Each row comes from the steps of one walk. Every step used is in the known rows, and no mark comes twice. Write the walk behind each row, first mark first.
Known rows
bomu > fufo > regi > nosop: [ -6.8  -3.2  10.5  -1.8  18.8  25.1  15.4  -4.4 -14.5  10.9 -10.5  11.6
 -34.9 -20.9   4.0 -11.3 -19.0 -49.7   6.8  28.2   0.8   2.5  -5.0]
vure > fimo > nosop > regi > fufo: [ -2.6  -8.6  22.0  -7.5 -16.0  27.4 -17.1  -8.6 -29.1  62.6   0.5 -26.8
 -26.1  10.5  11.4  -7.1  -9.2 -52.1 -13.8  16.5   0.3  24.3  -1.3]
bomu > fufo > kase: [ -6.9  -5.2  -0.9  -0.3  34.4 -13.3  26.9   4.9   6.9  14.7 -14.1  25.7
 -18.8  -3.1  13.0   3.2 -19.0   7.6   7.5  23.3   8.3  -4.1 -21.3]
kase > fufo > regi: [  2.9  -0.2   1.4   5.1   1.5   6.6  12.0   5.5 -29.1  -7.8   9.9   6.4
 -29.0 -13.3   6.2 -10.0 -14.1  -2.5  15.7  -8.6  -1.6  11.9  -1.1]
nosop > kase > fufo > fimo: [ -8.4   3.5  -4.7   0.0  27.2  11.7 -13.0   2.2 -12.9  -2.4  -9.6  -3.2
  -3.7   4.7  20.7 -14.9  -5.4  33.3  18.7   5.5  -1.9  13.7 -14.5]
fufo > regi > nosop: [ -6.5   0.5   4.0  -3.3  -5.5  23.5   0.8  -5.1 -20.2  -7.9  -7.5   4.8
 -30.8 -19.3   3.5 -12.1 -11.9 -72.8  -5.8  22.5   3.3   2.1   3.0]
vure > kase: [-13.2   3.6  -2.1 -10.8  -0.1 -13.4  11.2  13.3   0.0  -4.0   0.0   2.2
 -27.1   0.5   2.5  -1.3 -13.7  -9.7 -19.3 -10.5   6.2  -7.2  -6.3]
bomu > fufo > kase > nosop > regi: [ -0.6  -1.4   1.0  -5.6  44.2  16.7  22.1   8.1   1.0  32.8 -17.6  33.9
 -15.6  -7.5  14.4   5.7 -28.8  25.5   0.8  46.8   0.8   6.8  -3.5]
kase > nosop > regi > fufo: [  8.6   4.1  17.6  -7.7  13.8  31.4 -12.8  -1.1 -12.8  40.9  -6.8  11.3
 -13.1   1.9   9.5  -7.4 -17.3 -10.6 -10.6  33.9   4.0  21.5   7.5]
vure > bomu > fufo: [ -5.4  -5.7  -2.9  -0.4   0.2 -11.4  29.8  16.1  -1.4  28.7 -18.7  -7.4
 -45.3  13.3  14.6  -8.5 -22.3 -12.5 -15.9  -5.0   8.0  -3.6 -16.1]
vure > bomu > fufo > kase > nosop > regi: [ -3.2  -4.9 -13.6  -6.3  20.4  13.7  29.4  13.7 -15.5  44.3 -27.3  18.0
 -32.2   5.6  19.3   6.1 -34.3   2.7  -8.6  31.3   3.0   2.9  -4.7]
kase > nosop > regi > fufo > fimo: [ -2.2   8.6  15.5  -7.0  30.8  39.2  -9.7  -7.0 -31.6  47.6 -22.8   6.1
  -1.2   8.9  11.6 -17.3 -16.2 -19.6  -3.5  37.1   0.1  25.0  11.7]
bomu > fufo > fimo > nosop: [ -7.7 -11.7  22.0  -3.7  22.3  10.1  26.5  -1.7 -19.7  41.2 -12.1   1.2
 -16.9  -4.5   5.0 -16.2 -15.2  -9.2  11.7  -3.2   2.3   2.7 -10.3]
regi > nosop > kase > fufo: [ -2.8  -4.6  -8.2  -7.6  24.3  27.0 -28.7   2.3   9.9 -12.3   6.2   7.7
 -14.8  -9.3  16.2 -10.8  -8.5  19.9  26.5  13.6   0.0   6.7 -14.5]
fufo > regi > nosop > kase: [-10.0   2.0   1.3  -4.6  -4.0  31.9 -14.2 -11.0  -9.2 -13.1 -17.1  -1.2
 -28.2 -21.3  16.6  -5.7 -10.1 -56.1 -10.2  31.1  -0.1  -0.3 -10.5]
fimo > fufo > kase > nosop: [  2.9  -2.1 -19.9  -6.4  25.3  -1.4  17.6   4.9   1.4  25.8 -12.6  31.5
   2.6 -10.6  12.2  -1.0 -19.3  43.6  18.3  -7.0   5.4 -15.0 -19.2]
fufo > kase: [ -7.5  -1.1 -10.4  -1.8  12.0 -14.9  11.7   3.7   1.4  -1.7 -12.8  18.2
 -15.2   0.0  11.9   3.1 -10.9 -16.9  -3.3  15.7  11.0  -4.2 -15.0]
bomu > fufo: [ -1.6  -3.9  10.1  -0.1  18.0  -8.3  17.5  10.1  13.7  18.8  -6.5  10.4
 -27.7   1.7   8.9  -8.9 -16.8   9.0  -8.5  10.8   6.3  -1.3 -14.0]
fimo > fufo > regi: [  1.8   3.9  -8.2  -1.1 -16.3   2.7  29.6  -5.9 -10.8  16.6  -8.5   7.6
 -29.9 -13.0  15.7 -10.3 -12.7 -29.4 -15.4  -8.8  -1.1  -8.2 -10.2]
regi > nosop > kase > fufo > fimo: [-11.4  -0.2  -7.1  -6.1  38.3  35.3 -25.0  -4.2  -9.4  -8.7  -7.0   1.6
  -2.9  -3.4  17.1 -19.9  -7.6  13.0  31.6  17.7  -3.0  11.7  -9.7]

Which walk is each row?
[ -4.6   3.0 -13.2  -7.9  -7.1  33.0  -3.2 -17.5  -1.3   9.0 -16.4   4.2
 -22.9 -24.3  23.9  -8.8 -10.4 -37.7  -6.5  13.2  -4.8  -7.3 -21.5]
fimo > fufo > regi > nosop > kase
[-12.0  12.9  12.2 -14.9  32.0  35.2  -1.4  -2.8 -39.6  41.9 -15.8   6.9
  -2.3   3.1   4.2 -11.0 -20.8 -18.8  -6.0  23.2  -1.1  23.3  11.9]
vure > kase > nosop > regi > fufo > fimo
[ -1.5  -1.1 -24.4  -5.5  10.5 -13.3  23.2  -2.7  11.9  19.8 -12.0  26.4
 -11.0  -3.3  18.5   0.1 -12.4   4.5  -1.2  -3.2   6.0 -11.5 -24.2]
fimo > fufo > kase
[ -8.2 -11.2   9.6   2.4 -17.4  22.7 -15.1   0.8 -48.9  15.3   7.0 -31.1
 -25.5 -16.1  14.1  -5.3  -9.5   7.8  24.9 -16.4  -8.3  10.2 -20.2]
vure > fimo > nosop > kase > fufo > regi
[ -0.3   2.5  -0.1  -5.1  15.3  15.2   4.6 -14.9  -6.2  31.1 -13.6  19.8
 -16.3   6.6  20.1   4.5 -11.7 -55.7 -12.5  45.5   7.2  21.2  -4.5]
nosop > regi > fufo > kase
[-10.4   2.8   2.4 -12.6  14.8  -1.4   4.9  23.5  -9.2   2.6  -0.2   7.1
 -14.8  -9.3  -4.1  -2.5 -21.3  30.8  -5.9 -14.4   5.5  -8.9  -0.3]
vure > kase > nosop
[ -4.9   9.7  10.2  -5.5  15.0  28.8  -2.5 -15.9 -22.1  39.6 -19.2  -3.0
 -14.2  15.8  17.1 -16.0  -7.9 -62.9 -19.0  40.4   1.4  29.6   7.1]
nosop > regi > fufo > fimo
[ -3.5   1.2  12.6   4.3   7.7   3.6  29.6   2.0 -15.7  16.2 -10.8   6.5
 -37.1 -13.1   9.2  -7.5 -17.7 -24.4  -9.7  13.4   0.5   2.4  -8.8]
bomu > fufo > regi
[  1.2   3.0  -1.6   4.1  -0.5  16.1  -3.1   0.0 -19.7 -12.2   0.1  -0.8
 -26.2 -16.0  19.9  -4.2 -11.3  10.0  11.2   2.2  -4.3   9.2 -14.3]
nosop > kase > fufo > regi
[ -0.8  -0.5   4.2  -0.5  22.9  -5.3   3.0  -8.9 -10.8  20.9 -14.1  22.5
  -6.0   3.0  12.5   1.4 -10.6 -36.3  12.2  17.1  12.3   7.3 -19.3]
regi > fufo > kase
[ -0.6   0.0 -11.1  -6.6  -6.3  25.6  14.4 -11.9 -10.0  14.3  -7.2  12.1
 -27.4 -22.7   9.5 -15.4 -13.1 -52.0  -3.9   2.0  -1.8  -5.0  -6.2]
fimo > fufo > regi > nosop
[  3.5   1.7 -22.3 -11.6  18.5  18.5  17.7   0.5   7.3  35.6 -13.3  33.7
  -9.3  -7.4  19.9   2.1 -22.3  22.4  -8.1  22.8  -0.4  -2.5  -4.6]
fimo > fufo > kase > nosop > regi
[ -0.3  -3.7  -0.4  -1.2   9.3  28.7  -0.6   0.1 -30.1 -11.5  10.6  13.0
 -28.1 -22.2   2.7 -15.5 -14.8 -30.6  29.1   5.6  -2.1  13.4   3.0]
kase > fufo > regi > nosop
[ -6.3  -4.1  23.7  -6.4   9.2  25.1 -14.2 -21.5 -30.6  40.8 -20.7  -9.4
  -1.1  -2.4  17.2 -11.7  -3.9 -38.8  11.2   3.6   3.4  13.1 -24.5]
regi > fufo > fimo > nosop > kase
[  2.4  -1.6   9.9  -2.8  36.0   4.9  -3.1  -0.2 -24.3  27.8 -14.3  26.9
   7.8  -6.4   7.1   0.3 -16.5   1.2  28.9  14.0  11.3   5.8 -15.9]
regi > fufo > kase > nosop
[-11.4   1.3   8.5   0.9  35.1   1.0  23.2   3.7  -7.3  24.5 -21.5   2.6
 -16.3   6.7   9.8 -18.3 -14.5  -1.9  -2.0  20.0   2.4   4.5  -9.6]
bomu > fufo > fimo
[-12.4  -4.0  -5.4  -1.9  -3.9  30.9  10.4  -4.1 -19.1  14.0 -30.7 -10.1
 -48.1 -13.1  23.2  -6.5 -23.1 -59.6 -10.5  21.6  -1.0  -1.8 -22.6]
vure > bomu > fufo > regi > nosop > kase
